Each row was made from one path, in order. Every step used is in the known rows, and no mark comes twice. Write each row's path.
Known rows
D, M, K, Z, Q: [-30,35,49,-22,28,-4,-8,-15,-16,4,-3,-9,-26,27,-36,-17,-14,24,-16,-19,-33,8,-22,15,-38,13,36,-6,13,-29,-51,32,-5,-7,9,-26,7,-4]
X, P, D, R: [-23,-11,-46,32,1,-8,-1,76,13,-4,-33,34,-20,-6,-4,-19,37,22,-47,19,23,-26,5,-47,26,-20,-8,15,-46,38,46,9,-11,-42,38,-15,7,-2]
F, L: [-17,-2,-29,37,2,11,-3,0,-4,3,21,-6,18,-4,23,-20,21,25,-12,13,15,-9,-29,-16,-6,-50,-36,-8,-17,4,-15,-1,-17,5,10,-1,7,7]
Z, K, R: [-3,-1,17,-14,-13,-5,-24,19,-17,26,-21,-7,-6,32,10,0,35,-34,4,-4,-40,20,-11,14,-10,-1,-17,0,7,19,7,1,12,40,-5,29,-23,15]
F, L, X, P, D: [-29,-2,-46,87,42,-19,3,5,54,-37,6,-22,10,-9,3,-39,37,2,-33,10,44,-19,-9,-29,-10,-26,-21,12,-79,32,14,-37,-51,-26,48,-7,11,3]
D, R, K, M, Q, Z: [32,1,26,-71,10,5,4,9,26,-13,-25,33,-14,12,-29,44,8,-7,11,-12,-3,32,10,-19,10,-7,13,15,48,-26,-21,-23,13,16,-54,-51,23,-7]
X, P, D, Z, Q, R, K: [-15,-2,-29,52,-39,-7,34,48,-1,-38,25,-11,10,8,-36,32,7,-60,-33,-4,13,-50,45,-14,25,-8,29,8,-51,19,30,8,-25,30,28,-9,25,4]
D, Z, Q, R, K: [4,-10,6,9,-45,7,15,7,-19,-3,53,-17,8,-1,-18,38,9,-52,0,-1,-6,-31,18,1,20,-27,20,-17,-5,-5,15,8,-23,54,0,3,22,12]
T, C, D, Z: [-8,2,-23,-11,-38,21,-19,-20,6,52,28,6,30,-28,50,-45,-9,46,28,35,0,-12,0,33,20,-10,-35,-49,-27,15,35,38,-1,-68,22,36,22,-15]
Q, R, K, M: [-2,-4,0,7,-5,19,32,-7,-29,-17,-10,-9,17,-5,7,39,-14,-13,18,-14,14,-21,32,-18,18,6,-5,33,57,-4,13,-6,15,32,-6,-3,1,8]
D, M: [-22,10,-5,34,-13,2,13,13,-21,15,6,-3,-22,-11,17,-27,-6,28,-3,3,9,-7,-11,-5,13,-4,7,-19,27,12,-25,1,-4,-38,34,2,12,4]
B, Z, K, M, Q: [33,38,-12,-78,20,-16,-29,10,10,-9,-15,-15,1,43,-3,46,-41,-30,-1,10,-12,79,-30,49,-39,38,-25,8,29,8,-79,-8,37,-12,8,-51,-33,52]
Z, Q, R, K: [0,-14,5,25,0,-11,30,-4,-22,-29,27,-20,16,7,-27,36,15,-53,1,-9,-10,-27,11,6,0,-22,19,9,7,9,21,-13,-4,51,-24,7,2,15]
P, D, Z, Q: [-29,6,-40,16,-36,-12,22,59,5,7,41,-14,7,43,12,-4,-1,4,-35,21,-16,-6,-15,-3,5,-28,7,-32,-26,31,5,5,-6,-34,46,4,3,13]
T, C, D, R, K, M, Q: [54,5,-12,-69,21,18,-24,-10,26,5,-3,13,24,-12,-4,19,2,9,21,0,1,23,-4,34,11,19,8,-13,4,9,8,12,10,-47,-42,-15,19,-5]
T, C, D, R, K, M: [17,-15,-13,-48,16,26,-20,-10,20,21,9,21,35,-12,19,4,9,30,6,2,-10,-16,15,4,33,-4,-7,-4,23,16,24,10,-2,-25,-21,5,27,-19]
Z, Q, R: [-14,8,1,30,-6,-28,22,3,-29,-18,-5,-40,-13,15,-19,19,4,-24,5,14,-3,-21,-9,1,-11,-31,2,14,-1,18,27,-1,12,5,-2,7,-16,27]
F, L, X, P, D, Z, K: [2,12,-35,38,7,-1,-31,33,62,-3,46,-18,-6,18,-2,-26,32,-37,-40,15,27,0,-10,-22,-8,-19,-9,-20,-98,6,-2,-26,-72,10,70,-14,26,29]
C, D, M, Q, R, K: [55,-4,6,24,-29,20,-1,-50,-17,-13,16,-11,35,-45,-15,15,-33,-24,25,-1,31,-16,13,-1,8,30,19,-8,19,-17,9,0,12,31,-31,17,-10,11]
F, L, X, P, D, Z: [-25,2,-50,74,2,6,-8,18,56,-9,31,-21,4,-19,10,-35,32,4,-37,15,53,-23,-2,-36,9,-30,-17,-15,-88,16,9,-18,-71,-17,72,-11,33,1]
R, K, M: [-16,-6,-14,-16,19,28,30,2,-15,-6,-2,14,21,7,20,13,-4,3,7,-22,-14,16,15,8,9,6,-4,9,40,10,-24,-3,0,4,-7,-18,11,0]
F, L, X, P, D, R, K: [-1,-37,-38,62,42,3,-19,20,74,-32,40,17,17,-24,-20,-9,76,-22,-56,-8,49,-42,0,-58,23,-35,7,6,-74,19,30,-43,-80,37,24,-17,43,-10]
T, C, D: [-9,1,-24,-1,6,1,-4,-32,2,25,6,6,35,-20,39,-45,-4,50,30,28,-10,-9,-8,35,-1,-4,-35,-18,-20,27,42,15,21,-76,-6,37,-1,-11]
K, Z, D, M: [-32,-13,24,14,16,-6,-5,-17,-15,41,13,-6,-18,-13,24,-22,-34,40,-17,-5,-35,-10,21,-4,4,11,22,-6,28,-26,-37,7,-8,-1,-3,16,-13,-40]
X, L: [-30,10,-24,-18,24,19,4,-12,1,-28,9,-1,-19,-6,21,-15,16,11,16,5,15,-1,-2,-9,-17,-19,-22,2,-38,23,3,5,-1,-42,11,23,-11,-12]
R, K, Z, D, M: [-21,-35,29,9,21,10,3,-27,-7,25,51,14,9,-21,17,-6,-25,13,-19,-30,-41,-18,42,4,18,23,41,-15,33,-32,-43,-6,-27,44,-25,14,3,-51]
R, K: [-10,-29,-13,9,10,20,23,-3,-10,-1,27,35,24,-15,23,-8,17,-8,8,-11,-10,1,6,12,7,-9,-9,-14,4,10,6,-4,-7,13,-10,7,14,-4]
Q, Z, D, M, K: [11,11,59,1,1,-6,20,-25,2,32,-28,16,-43,-18,-23,-32,-39,45,26,-20,-15,0,8,8,-9,17,11,30,22,-58,-24,3,1,-18,-28,20,-4,-22]
P, X: [-16,-34,-42,24,-9,1,34,16,-33,-7,-24,37,9,15,41,-14,23,39,-11,-10,29,8,-28,14,14,-43,-36,12,-30,26,22,-14,6,-13,7,8,0,6]
B, M, K, Z: [-30,8,24,-25,28,26,-30,-35,-27,-5,-44,30,-1,-19,12,-55,-33,65,-15,-10,3,26,-31,-23,-33,27,-26,0,23,-50,-31,37,24,15,30,-28,-32,-28]
X, P: [-30,6,-21,31,22,2,13,10,-18,-5,-46,16,-25,-21,3,-29,19,5,2,-1,6,9,8,15,-6,-8,-22,11,-48,29,2,21,-13,-46,16,-19,7,4]
M, Q, R, K, Z, D: [27,-25,31,-10,20,-8,4,-44,-9,-3,16,0,10,-27,-5,38,-27,-27,18,-16,-14,-5,35,15,-16,28,20,7,5,-46,10,0,12,60,-62,20,-30,-31]
P, D, M: [-31,3,-34,56,-26,-8,31,53,-5,-2,19,-1,1,11,24,-27,-18,42,-27,11,13,-30,-2,-27,19,7,12,-11,26,26,-3,-17,10,-52,56,15,1,-3]
B, R, K, M: [16,-7,-28,-22,3,17,2,25,-12,-23,-11,10,6,17,8,37,1,-20,3,-21,5,15,-20,-5,21,31,-1,19,41,24,-27,3,14,27,1,-19,-10,7]
L, X, P: [-27,-1,-6,41,59,-14,2,-26,24,-11,-33,-5,-35,-34,4,-37,34,-12,15,-1,24,20,-1,16,-14,-3,-12,4,-62,30,19,-11,-43,-44,24,-13,14,12]
F, L, X: [-15,-9,-15,48,38,-5,-12,-37,39,-4,32,-28,7,-18,22,-32,36,9,-1,11,30,-3,-37,-15,-14,-43,-27,-13,-33,7,1,-33,-46,5,19,8,14,16]
L, X, P, D: [-35,-9,-34,66,43,-27,19,14,36,-26,-19,1,-12,-12,10,-42,27,0,-12,6,30,-1,5,-7,-10,7,-8,14,-63,47,40,-29,-27,-59,50,3,1,7]

Which path is each row?
[0,0,30,-37,3,-20,2,5,10,10,-3,28,-9,38,-2,-7,7,-8,19,18,-38,20,-3,-1,-21,-16,-23,1,13,-17,0,-31,23,14,-15,-4,-10,15]	Q, Z, K
[49,47,11,-46,2,-14,-3,19,-24,-13,-44,-35,-32,37,-21,48,-30,-43,28,5,4,44,-17,18,-32,29,1,22,23,-17,-9,-4,44,-2,-2,-21,-34,61]	Z, K, M, Q, R
[44,49,-3,-83,-14,17,-17,36,-7,27,-11,-15,-38,42,5,26,-28,-29,17,2,-16,82,-24,39,-23,22,1,-31,-5,-17,-52,17,11,-32,21,-41,0,54]	D, Z, K, M, Q
[-53,0,13,-16,35,-24,-1,-10,-12,-5,11,-13,4,38,-1,-2,10,6,-19,8,-50,13,-11,12,-32,-26,6,-11,-2,10,-23,9,6,0,-8,-20,-9,-9]	K, Z, Q
[16,5,10,-39,-55,13,-57,-4,7,69,13,-14,23,13,33,-19,17,-8,23,18,-41,2,4,39,11,8,-23,-39,-21,13,32,34,2,5,1,58,5,-8]	T, C, D, Z, K, R
[44,17,1,27,-35,4,-10,-43,-24,-3,-24,-31,5,-33,-9,3,-45,5,27,24,38,-7,-10,-9,-3,21,5,-3,14,-11,17,10,30,-14,-11,21,-29,23]	C, D, M, Q, R
[-8,13,0,15,-50,-7,7,13,-27,8,18,-38,-21,8,-7,21,0,-26,1,24,6,-25,-3,-6,12,-39,2,-13,-7,2,24,21,-6,10,21,5,4,22]	D, Z, Q, R
[20,13,-10,-36,25,17,27,1,-10,-18,-15,3,5,7,3,27,-15,-18,22,-26,-5,54,-4,39,-14,26,9,0,20,4,-42,-3,12,-19,-24,-34,3,19]	R, K, M, Q
[23,-37,-19,-40,10,49,-21,-19,2,19,-8,34,44,-12,15,13,6,21,-12,4,-8,7,10,-35,31,-14,-17,13,32,11,17,5,-4,32,-34,-8,2,0]	C, D, R, K, M
[-29,-49,-12,-14,3,9,-13,39,25,1,50,54,43,12,18,4,32,25,-57,8,-13,-41,20,-60,26,-15,5,-11,21,-3,37,-8,-4,43,6,1,12,-43]	P, D, R, K, Z
[-16,34,-16,47,-1,7,23,46,-4,-17,-43,17,-32,-11,-25,-47,-11,35,-20,-19,30,-18,2,-4,-6,41,15,25,-36,3,-7,29,-5,-72,58,-12,14,3]	X, P, D, M, K
[-24,-33,23,-45,35,-2,-25,4,9,0,45,22,12,21,-20,26,45,-20,-45,-6,-45,-9,5,-19,5,-37,31,-19,5,-3,-6,4,-25,62,-32,-30,23,-22]	D, R, K, Z, Q
[-8,-12,34,28,-6,-22,25,-13,3,29,-4,4,-33,-10,2,-18,-35,34,13,2,-23,-12,24,-9,16,-8,14,11,37,-28,-26,-26,0,-11,-25,22,-4,-29]	Q, Z, D, M
[-17,3,-7,20,-16,-39,-3,-14,-10,-24,12,-37,21,13,-16,44,-14,-27,-16,24,6,-25,-3,7,-7,-22,-23,24,26,25,-6,-6,23,31,10,-9,-28,26]	B, Z, Q, R
[36,8,15,27,-26,3,23,-5,-22,-24,19,-13,-11,-30,-22,28,-15,-40,23,-17,38,-15,8,3,10,28,39,-11,27,-19,-10,-9,5,15,-8,-3,14,11]	D, M, Q, R, K
[39,-3,0,6,-10,4,23,-12,-15,-28,6,4,9,-26,-10,33,3,-42,32,-8,28,-3,5,14,-6,13,2,1,3,-12,25,-1,17,22,-31,5,-3,17]	M, Q, R, K
[27,11,-17,-63,-21,45,-35,-8,-10,50,-4,-1,21,28,32,0,-36,9,4,25,-33,48,-6,1,-2,6,-32,-18,4,-4,-13,22,7,5,15,-6,-20,36]	C, D, Z, K, M
[20,23,36,-3,-46,-43,1,47,22,-5,-19,-13,-15,63,-28,14,-7,-30,-1,-5,-26,14,3,-8,-15,34,35,1,35,-6,-21,-41,41,17,-5,16,-18,2]	P, D, M, Q, Z, K, R
[16,13,38,12,-2,-26,-6,-26,-21,12,-9,-39,-37,-24,-9,17,-51,4,6,-2,4,-14,19,1,-8,35,37,3,25,-46,-17,6,17,9,-23,16,-31,-21]	K, Z, D, M, Q, R
[23,-3,20,-5,16,-21,4,-30,-5,-10,-50,7,-29,-21,3,-21,-62,25,14,-1,-3,53,-18,2,-22,12,-3,2,12,-42,-42,-23,33,-4,-37,-10,-57,-23]	B, M, Q, Z, D
[8,-17,40,-54,36,13,-44,-11,4,54,-24,39,-32,-23,-6,-19,3,54,-17,-5,-22,1,-10,-18,-11,1,-7,19,-10,-55,22,41,-13,17,-29,9,-14,-33]	M, K, Z, D, R
[-13,-23,-39,14,-15,-5,-4,67,15,11,5,27,3,9,20,-13,27,40,-42,25,15,-28,-17,-51,26,-30,-14,-3,2,26,55,-6,9,-30,34,12,-1,-1]	P, D, R
[-5,9,6,3,11,-7,36,0,-27,-36,-1,-35,12,31,-25,57,-11,-46,2,-19,-14,-9,21,4,1,-8,21,34,42,12,-10,-13,7,40,-19,-17,-4,23]	Z, Q, R, K, M
[2,27,32,6,-27,15,-24,-35,-7,42,-37,-17,5,-23,-1,-51,-2,50,34,-14,-7,-22,-6,37,3,42,-3,2,15,0,16,46,14,-43,-7,58,10,-27]	T, C, D, M, K, R
[1,-27,0,27,-18,10,25,-11,-22,-15,19,11,21,-25,8,16,12,-23,18,-2,16,-44,24,-14,18,-10,-11,11,23,-3,44,-5,7,43,-10,23,3,0]	Q, R, K
[15,-8,-1,0,-40,6,-2,-34,0,10,61,-24,46,-12,-5,19,-4,-30,21,14,-11,-48,25,32,23,-13,11,-30,-22,3,46,17,-10,11,-13,35,27,-8]	T, C, D, Z, Q, R, K
[-27,-18,-51,-2,9,17,28,0,-15,-46,-7,24,-5,14,36,-7,28,30,-1,-16,44,1,-17,-1,-4,-44,-32,21,-65,30,14,-17,-3,-20,7,26,-5,-16]	P, X, L
[46,10,8,-59,-1,-12,11,7,17,-45,-35,17,-10,29,-25,56,-13,-32,33,-20,5,45,-16,6,-2,44,11,27,46,-9,-48,-19,40,25,-45,-42,-13,1]	B, R, K, M, Q, Z
[-11,-1,-4,-4,0,-18,11,-17,-10,-42,17,-37,41,25,-23,79,-27,-48,-21,-8,-4,-13,26,10,4,1,-1,44,67,20,-44,-18,14,66,-9,-33,-14,20]	B, Z, Q, R, K, M
[-15,27,37,-27,13,15,-29,-56,3,34,0,11,18,-21,5,-61,-30,79,17,3,-12,-20,-1,27,-21,44,-1,-14,14,-32,-6,47,16,-57,10,22,11,-41]	T, C, D, M, K, Z
[-11,6,25,-3,-17,18,-7,-7,-21,22,-60,6,-10,-8,2,-25,28,18,23,-25,-9,10,-20,12,-15,9,-29,24,5,-2,21,41,10,8,-11,35,-11,-4]	M, K, R
[27,28,63,-26,-33,-31,-16,8,6,12,-32,-16,-40,41,-36,16,2,-44,23,-9,-31,35,-4,14,-17,23,29,-5,39,-19,-44,-23,26,28,-32,1,-8,6]	D, M, Q, Z, K, R
[-10,20,37,15,-31,17,-10,2,-25,28,-47,-11,-30,-11,-12,-28,14,25,13,-32,0,-3,-15,5,0,26,5,17,32,-10,-14,38,1,1,6,25,7,-9]	D, M, K, R
[8,-9,21,-5,5,8,-17,-42,-27,-48,-8,8,23,-31,0,15,-36,-12,-4,-10,25,5,2,-29,-13,32,10,-12,40,-48,-20,0,33,71,-6,-30,-34,-27]	B, M, Q, R, K, Z
[42,-13,30,-40,10,-27,-11,1,26,27,-33,22,-47,-13,-17,13,0,14,15,14,-11,26,-8,-7,2,-21,1,9,-9,-32,12,-15,8,-9,-64,0,-13,-15]	M, Q, Z, D, R
[-35,9,-29,47,19,-28,12,29,41,-18,12,-28,-23,15,-17,-21,24,-32,-29,8,9,7,0,7,-5,-14,22,-17,-88,42,13,-13,-53,-46,57,-16,23,16]	L, X, P, D, Z, Q
[35,35,44,-38,-6,-28,-1,10,12,1,-4,5,-42,33,-33,4,-20,-25,23,5,-18,44,-15,19,-28,20,29,-19,18,-31,-51,-29,23,-13,-11,-28,2,26]	D, M, Q, Z, K
[21,-36,-11,-27,5,21,-27,-15,23,28,39,41,44,-37,18,-17,33,23,5,15,-6,-30,7,9,33,-15,-10,-25,-11,13,56,9,-10,-13,-28,26,30,-25]	T, C, D, R, K
